Each row comes from the steps of one path. Every step used is in the known rows, and no mark comes twice. Write the path behind each row, first mark first.
Known rows
w -> c -> u -> q -> p: [ 0.447  0.424 -1.606  1.413 -1.568  0.501  0.425  1.313 -0.140  0.381
 -0.198 -2.171 -0.404  0.833 -2.912  0.361 -1.677 -1.220  0.972 -2.775
  0.819 -1.482  0.617  0.271  0.436]
q -> w -> c -> u: [-1.994  0.291 -0.204 -0.827  1.179  0.364 -0.304  1.003  0.592 -0.400
  0.084  0.244  0.685 -0.886 -2.767  1.135 -0.452 -0.774  0.134  1.607
  0.335 -0.513  0.313 -0.026  0.314]
d -> y -> w: [-2.261  1.778  0.780 -1.248 -0.829  0.222 -0.988 -1.307 -1.216  0.381
 -0.655 -0.478 -0.249  1.780  2.880 -0.616  0.497  0.205  0.860  0.434
  0.845 -3.845 -1.417 -0.971 -0.743]
g -> d -> y -> w -> c -> e: [-2.190  0.517 -0.792 -0.794  0.846 -0.778  0.551 -1.671  0.461  0.432
  0.558  0.180  0.433  0.361 -0.798 -3.082  2.335 -0.757 -1.036 -4.869
  0.978  0.307 -2.224 -0.433 -0.759]
x -> b -> y -> w -> c: [-3.101 -0.713 -1.612 -0.220 -0.252 -0.804  0.923  0.533  1.022 -0.579
  0.540 -1.752 -0.225 -1.056  1.374 -1.750  1.059  0.336 -0.679 -0.633
  0.988  0.645  0.450 -0.001 -1.430]
d -> s: [-1.116 -2.960 -0.420 -0.459  1.646 -1.887 -1.616 -2.536  0.256 -1.340
 -0.562  0.399  0.644 -0.485 -2.812 -2.536  0.328  0.325  0.205 -1.707
  2.598 -0.703  1.461 -0.899 -0.038]
b -> c -> u -> y: [ 4.121 -0.588  0.805  1.925  0.597 -0.098 -0.238  1.789 -0.394 -0.316
  0.189  0.800  0.001 -0.325  1.558  2.115  0.758  0.345 -1.159  0.369
  1.215  2.131  2.115 -0.690  0.981]
x -> d -> y -> w -> c -> u: [-1.274  0.295  0.154 -0.110  0.879  0.828 -0.643  1.642 -0.180 -0.819
  0.247  1.440 -0.128  0.428 -0.156  1.371  0.570 -1.162 -1.116  0.214
 -0.217 -1.223 -0.423  0.121  0.367]
p -> q -> w -> c -> u: [-1.864 -0.108  0.050 -0.779  0.909  0.586 -0.196  1.287  0.308 -0.439
  0.303  0.400  0.474 -1.015 -2.486  1.040 -0.167 -0.617 -0.338  0.584
  0.960 -0.437  1.052 -0.746  0.575]
g -> d -> y -> w -> c -> b: [-0.422  1.675 -0.244 -0.389 -0.206 -0.227  0.373 -0.090  0.818 -0.441
  1.586  1.292 -0.654 -0.797 -1.404 -0.227 -0.704 -0.169 -1.300  2.843
  0.787 -0.917 -1.936 -0.043 -0.847]
y -> w -> c: [-3.668  0.329 -1.264 -0.639 -0.171 -0.477  0.520  0.539 -0.016 -0.209
  0.369 -1.309 -0.159  0.367  0.363 -2.370  1.362 -0.863  0.067 -2.356
  2.248 -0.423 -0.250 -0.565 -1.912]
y -> w: [-2.439  0.490 -0.260 -0.639 -0.385  0.505 -0.123 -0.471 -1.460  1.018
 -0.559 -0.824  0.584  1.689  3.035 -0.524 -0.485  0.113  1.574 -0.412
  1.100 -1.242 -0.581 -0.239 -1.150]
c -> u -> q: [ 4.964  0.605  0.151  0.913  0.229  1.802  0.267  0.851 -1.053 -0.930
 -0.208  1.114  0.696 -0.078 -1.224  1.581  0.267 -0.790  0.092  0.719
  0.666 -0.321  1.320  1.658  0.739]
c -> b: [ 1.549 -0.231 -0.839  0.620  0.235 -0.339 -0.039 -0.929  0.497  0.566
  0.255  1.407  0.429 -0.930 -1.715  0.610 -2.363  1.049 -0.059  3.486
  1.350 -0.265 -1.193  0.451 -0.811]
q -> w -> c: [-4.476  1.191 -0.720 -2.199 -0.049 -2.128  0.382 -0.073  1.712 -0.343
 -0.078 -1.627 -0.361 -1.461 -3.733 -2.715  0.988 -0.863  1.143 -1.639
  1.330 -0.930 -0.068 -0.724 -1.046]
y -> w -> c -> e: [-2.207 -1.066 -1.455 -0.305  1.145 -0.249  0.457 -1.048 -0.016  0.827
 -0.176 -0.305  1.119  0.469 -0.022 -2.797  1.749 -0.497 -0.626 -5.210
  1.530  1.072 -1.521 -0.093 -1.309]
w -> c -> b -> y: [ 0.399 -2.466 -1.076  1.141 -0.344 -0.866  0.835 -1.069  2.520 -0.390
  0.723  0.501 -0.433 -2.751  0.189 -0.798 -1.306  2.340 -1.663  4.106
  0.723  1.970  0.802 -0.535 -0.627]
c -> u -> q -> d -> s: [ 1.663 -3.463  1.345 -0.211  1.435 -0.939 -0.846 -0.880 -0.028 -1.763
 -0.820  0.272  0.842  0.286 -3.273 -0.830  0.802  0.230 -0.903  0.340
 -0.302  0.903  1.080  0.790  1.857]
e -> c: [-0.388 -0.612  0.170 -0.712 -0.484 -0.043 -1.017 -0.881  0.152  2.246
  0.518  0.641  0.649 -0.977 -0.761 -0.362 -1.878 -0.043  5.224 -0.773
 -1.096  0.367 -0.897  0.764 -1.237]
g -> d -> c -> u -> y -> w: [ 0.367  2.383  1.618  0.040 -0.335  1.326 -0.136  1.368 -1.652  0.084
  0.265  0.153 -0.106  1.797  3.269  2.191  0.026 -0.589  0.295  0.753
 -2.278  1.124  0.983 -0.610  0.883]
x -> b -> y -> w: [-1.648 -0.965 -0.694 -0.106 -0.432 -0.012  0.519 -0.435  0.060  0.480
 -0.367 -1.442  0.479 -0.243  4.468  0.306 -0.777  1.840  0.536  2.094
 -0.685  0.310  0.447  0.589 -0.415]
d -> c -> b -> y: [ 0.698 -1.671 -0.377  1.077 -0.496 -1.079 -0.010 -2.242  2.151  0.095
  0.320  0.654 -1.437 -2.195  1.134  0.733 -2.513  2.933 -1.242  5.054
 -2.630  1.779  0.710 -0.799  0.191]
g -> d -> y: [-0.478  3.792  0.584 -1.177 -0.689 -2.466 -0.317 -3.183  1.147 -0.350
  1.124  0.792 -1.412 -0.251 -2.853 -2.052  1.373 -0.028  0.135  0.141
  1.007 -3.185 -1.835 -1.450  0.060]
c -> e: [-0.201 -1.381 -1.344  0.205  1.324 -0.863  0.139 -2.490  0.123  1.533
 -0.710  0.339  1.491  0.221 -1.102 -2.170  0.684  0.441  0.166 -4.161
  1.477  0.984 -1.425  0.063 -0.751]
u -> y -> w -> c: [-1.862  0.789 -0.497 -0.161 -0.411 -0.168  0.602  1.664 -0.289 -0.601
  0.316 -1.244 -0.019  0.330  0.850 -1.918  2.092 -1.048 -0.340 -2.604
  2.088  0.644  0.906 -0.810 -1.412]
u -> q -> p: [ 0.431  0.685 -1.621  1.179 -2.187 -0.459  0.557  0.131 -0.151  0.970
 -0.633 -2.733 -0.508  1.084 -2.498 -0.824 -1.750 -0.715  1.986 -3.608
  1.131 -1.851  0.363  0.079  0.035]
g -> d -> y -> w -> c -> u -> q: [ 3.581  2.430  0.741  0.055 -0.160  1.731  0.531  1.289 -0.718 -1.761
  0.915  1.171 -0.263 -0.028 -1.237  0.904  1.590 -1.740 -0.912  0.352
  0.093 -0.995  0.613  1.199  0.933]
e -> c -> b -> y -> w: [-0.930 -1.422  0.552 -0.153 -0.875  1.373 -0.035 -0.399 -0.145  1.159
  0.250  0.310  0.323 -0.197  4.568  0.878 -2.360  1.610  1.415  3.722
 -1.389  0.649 -0.226  0.165 -0.480]
w -> c: [-2.487 -0.032 -1.968 -0.068  0.148 -1.759  0.579 -0.218  1.079 -0.397
  0.499 -0.972 -0.288 -0.835 -2.576 -3.078  1.466 -0.624 -0.144 -2.737
  3.035  0.018  0.061 -0.666 -1.932]
b -> c: [-0.394 -2.200 -1.346  1.071  0.466 -3.096 -0.165 -1.560  0.929  0.847
  0.530 -0.319 -2.148 -1.084  2.201 -1.011  0.027  1.233 -0.504 -1.660
  2.731 -0.062 -1.049 -0.830 -0.894]

Write each row's path
[-1.049 -1.209  0.069  0.175 -0.701  0.941  0.306 -0.589 -0.147  0.671
 -0.127 -0.018  0.227  0.102  4.429  0.457 -1.764  1.775  0.040  3.665
 -0.320  0.334 -0.008 -0.249 -0.409] | c -> b -> y -> w
[ 0.440  1.438  1.481  0.229 -0.253  1.684 -0.617  1.530 -2.020  0.150
 -0.500 -0.162  0.227  1.904  3.979  2.373 -0.088 -0.258  0.329  0.793
 -1.867  0.580  1.258 -0.621  0.546] | d -> c -> u -> y -> w
[-0.514  0.083 -0.906  0.140  0.075  0.259  0.315  0.519  0.348 -0.076
  0.807  0.810  0.029 -0.639 -0.629  0.030 -1.270  0.012 -0.870  2.516
  1.372 -0.255 -1.297  0.309 -1.351] | y -> w -> c -> b
[ 0.910 -2.101 -0.661  1.451  1.542 -0.314 -0.741 -0.077  0.073  0.369
  0.544  1.220 -0.624 -0.554  1.343  2.329 -1.127  0.761 -1.019  1.550
  1.309  0.106 -0.357 -0.111  0.381] | b -> c -> u
[ 3.489  0.804  0.075  0.554  0.129  2.212  0.510  1.910 -1.183 -1.400
  0.146  0.679  0.466  0.124 -0.467  1.146  1.008 -1.487 -0.513  0.058
  0.658 -0.266  1.252  1.569  0.394] | y -> w -> c -> u -> q
[ 0.649  0.975 -1.074  1.425 -1.689  0.344 -0.172  0.544 -0.334  0.658
 -0.508 -2.063 -1.120  1.201 -2.251  1.432 -2.546 -0.852  1.282 -2.080
 -1.523 -1.612  0.533  0.064  0.968] | d -> c -> u -> q -> p
[ 0.323  0.764  1.577 -0.624 -0.481  0.185 -0.508  0.323 -0.976 -0.156
 -0.444 -0.766 -0.726  1.422  3.565  1.770  0.777  0.516 -0.659  2.389
 -1.707 -2.452 -1.994  0.978  0.923] | x -> b -> c -> u -> q -> d -> y -> w
[-1.214 -0.093 -0.702 -1.265  0.999 -0.906  0.640 -0.990  0.959  0.302
 -0.524 -0.401  0.935 -0.910 -2.898 -2.810  1.946 -0.817 -0.062 -4.850
  0.590  0.750 -1.016  0.375 -0.332] | u -> q -> w -> c -> e
[-2.154 -1.069 -0.070 -0.138 -0.782  0.449  0.308 -0.873 -0.298  0.726
 -0.438 -0.892  0.242  0.556  4.672 -0.588 -0.719  1.494  0.701  1.532
  0.185  0.225  0.505 -0.637 -0.587] | b -> y -> w
[ 0.305  2.196  1.492 -2.333 -0.133  0.274 -0.032  0.374  0.190 -0.300
 -1.125 -0.272  0.531 -0.977 -2.788  1.110 -0.594 -0.765  2.272  1.809
 -1.351 -1.759  0.757  0.999  1.490] | c -> u -> q -> w
[-1.294 -1.449  1.131  0.067 -1.170  0.565  0.373 -0.382 -0.194  0.781
 -0.086 -0.412 -0.875  0.405  4.823  1.077 -1.697  2.177 -0.813  3.331
 -2.781  1.258  0.147 -0.915  0.563] | p -> q -> d -> c -> b -> y -> w
[-2.709 -0.899 -0.771 -1.311  0.965 -1.208  0.536 -1.170  0.935  0.766
 -0.299 -0.416  0.800 -0.972 -2.471 -3.113  1.711 -0.334 -0.387 -5.700
  1.415  0.832 -0.712 -0.909 -0.333] | p -> q -> w -> c -> e
[ 3.589  0.029  0.165  0.764 -0.103  2.198  0.738  1.640 -0.603 -1.571
  0.219  0.646  0.257 -0.436  0.377  1.111  0.884 -0.805 -0.962  1.008
  0.205  0.463  1.735  1.338  0.655] | b -> y -> w -> c -> u -> q
[ 0.941  0.682  1.666  0.027 -0.327  2.408 -0.581  2.124 -2.064  0.776
 -0.175  0.303  1.264  1.515  3.921  2.206 -0.386 -0.478  1.864  0.840
 -0.901  0.821  0.998  0.100  0.287] | e -> c -> u -> y -> w
[-1.269 -0.097  0.458 -0.099  0.744  1.102 -0.412  1.220 -0.374 -0.520
  0.230  0.263  0.429  0.841 -0.207  1.480  0.381 -0.446 -1.186  2.091
 -0.084 -0.718 -0.728  0.025  0.317] | q -> d -> y -> w -> c -> u
[ 3.603  1.444  0.584  0.255 -0.095  2.073  0.062  1.499 -1.083 -1.714
  0.092  0.834  0.004  0.167 -0.530  1.095  1.538 -1.382 -0.889  0.458
  0.552 -1.585  0.863  1.192  0.545] | d -> y -> w -> c -> u -> q
[-1.870  1.467  0.055 -0.267 -0.150 -3.191 -1.061 -1.325  1.034  0.209
 -0.698  0.902 -3.421  0.144 -0.832  0.188 -0.392 -0.309  0.366 -3.368
 -6.158  0.161 -0.446 -0.354  0.620] | x -> d -> c
[ 0.843  0.891  1.214  0.295 -0.147  1.980 -0.191  1.929 -2.113  0.247
 -0.518 -0.051  1.165  1.846  3.766  1.810  0.168 -0.267  0.507  0.733
  0.244  0.499  1.238 -0.287  0.289] | c -> u -> y -> w
[ 1.757 -0.656  0.094  0.013 -0.148  0.530 -0.730 -0.466  0.542  1.625
  0.967  2.154  0.604 -1.626 -1.414  1.423 -3.508  0.662  2.739  3.636
 -0.958  0.354 -1.743  1.266 -0.904] | e -> c -> b
[-2.146 -0.492 -0.933 -0.636  0.920 -0.398  0.025 -1.482  0.092  0.504
 -0.199 -0.174  0.742  0.519 -0.129 -2.802  2.219 -0.425 -1.025 -4.767
  1.462 -0.194 -1.968 -0.460 -1.146] | d -> y -> w -> c -> e
[ 0.504  0.995 -0.226 -0.895 -0.090 -0.404  0.505  0.550  1.318 -0.589
  0.515  0.703 -0.189 -2.045 -3.525  0.008 -1.099 -0.272 -0.325  2.857
  0.461 -0.530 -0.764  0.757 -0.409] | u -> q -> w -> c -> b
[ 2.736 -0.786  1.158  0.421 -0.220 -0.073  1.242  1.240  0.043 -0.323
 -0.470 -0.754  0.436  0.906 -2.238  0.499  1.018 -0.166 -0.728  1.366
 -1.559  1.959 -0.522  1.962  1.280] | w -> c -> u -> q -> d
[ 4.057  0.619 -0.232  0.823  0.258  1.568  0.527  1.488 -0.614 -1.468
  0.234  0.849  0.346 -0.465 -1.882  0.797  1.077 -1.342 -0.636 -0.141
  1.056 -0.016  1.416  1.516  0.379] | w -> c -> u -> q
[-1.099 -3.791  0.686 -0.595  1.364 -2.431 -0.945 -2.056  0.548 -0.953
 -0.954 -0.423  0.694  0.329 -3.221 -2.302  0.579  0.832 -0.342 -0.437
  0.488  0.802  0.418 -0.206  0.899] | q -> d -> s
[ 2.477  0.484  2.010 -0.216 -0.641 -1.401 -0.627 -1.091  0.395 -0.653
 -0.407  0.018 -1.482  0.561 -0.642  0.308  1.666  0.831 -1.400  2.099
 -0.699 -2.548 -1.983  0.084  1.308] | b -> c -> u -> q -> d -> y
[-1.500 -0.641  0.318  0.031 -0.786  0.643 -0.080 -0.938 -0.044  0.587
 -0.090 -0.149 -0.740  0.189  4.637  1.032 -2.011  1.812 -0.154  3.775
 -2.354  0.438 -0.073 -0.547 -0.165] | d -> c -> b -> y -> w
[-0.030  1.239 -0.714  0.875 -1.947  1.007 -0.042  1.313 -0.551  0.125
 -0.296 -2.217 -0.743  1.451 -1.555  0.626 -1.290 -1.299  0.782 -2.130
  0.343 -3.026  0.024 -0.064  0.610] | d -> y -> w -> c -> u -> q -> p
[-1.105  1.172 -0.669 -0.264  1.043 -1.962  0.021 -3.550  0.821  1.242
  0.409  0.574 -0.846  0.100 -1.656 -1.380  0.267  0.034 -0.236 -4.219
 -3.408  1.947 -1.776 -0.590  0.294] | g -> d -> c -> e
[ 0.545 -0.474  0.222 -0.031  0.679 -1.317 -0.074 -2.436  0.254  1.120
 -0.943 -0.297 -0.455  0.898 -0.980 -0.642  0.700  0.527 -0.686 -3.363
 -4.439  2.230 -1.769  0.499  0.769] | u -> q -> d -> c -> e
[ 2.264  0.690  1.374  0.447  0.078  0.605  0.214  2.849 -0.335 -0.891
  0.083  0.254  0.669 -0.699 -0.949  1.201  1.508 -0.562 -0.818 -0.594
  1.143  1.757  3.264 -1.372  1.168] | p -> q -> w -> c -> u -> y
[ 3.132  0.479  0.531  1.414  0.473  0.575  0.115  2.472 -0.326 -0.946
  0.192  0.445  0.898 -0.140 -0.738  1.104  1.465 -0.611 -1.024 -0.099
  1.404  2.131  2.640 -0.582  0.446] | w -> c -> u -> y
[ 4.157  0.168  1.541  1.060  0.118  1.417 -0.632  2.159 -0.728  0.356
  0.181  1.226  1.389 -0.301  0.132  2.402 -0.127 -0.291  1.663  0.873
 -0.660  2.333  2.156  0.103  0.833] | e -> c -> u -> y
[-1.447 -0.659  0.586  0.005 -0.733  0.124 -0.027 -0.338  0.246  0.458
 -0.301  0.643 -1.248  0.173  4.513  1.058 -1.752  1.366 -0.346  2.484
 -3.482  0.673 -0.184 -0.114  0.342] | x -> d -> c -> b -> y -> w
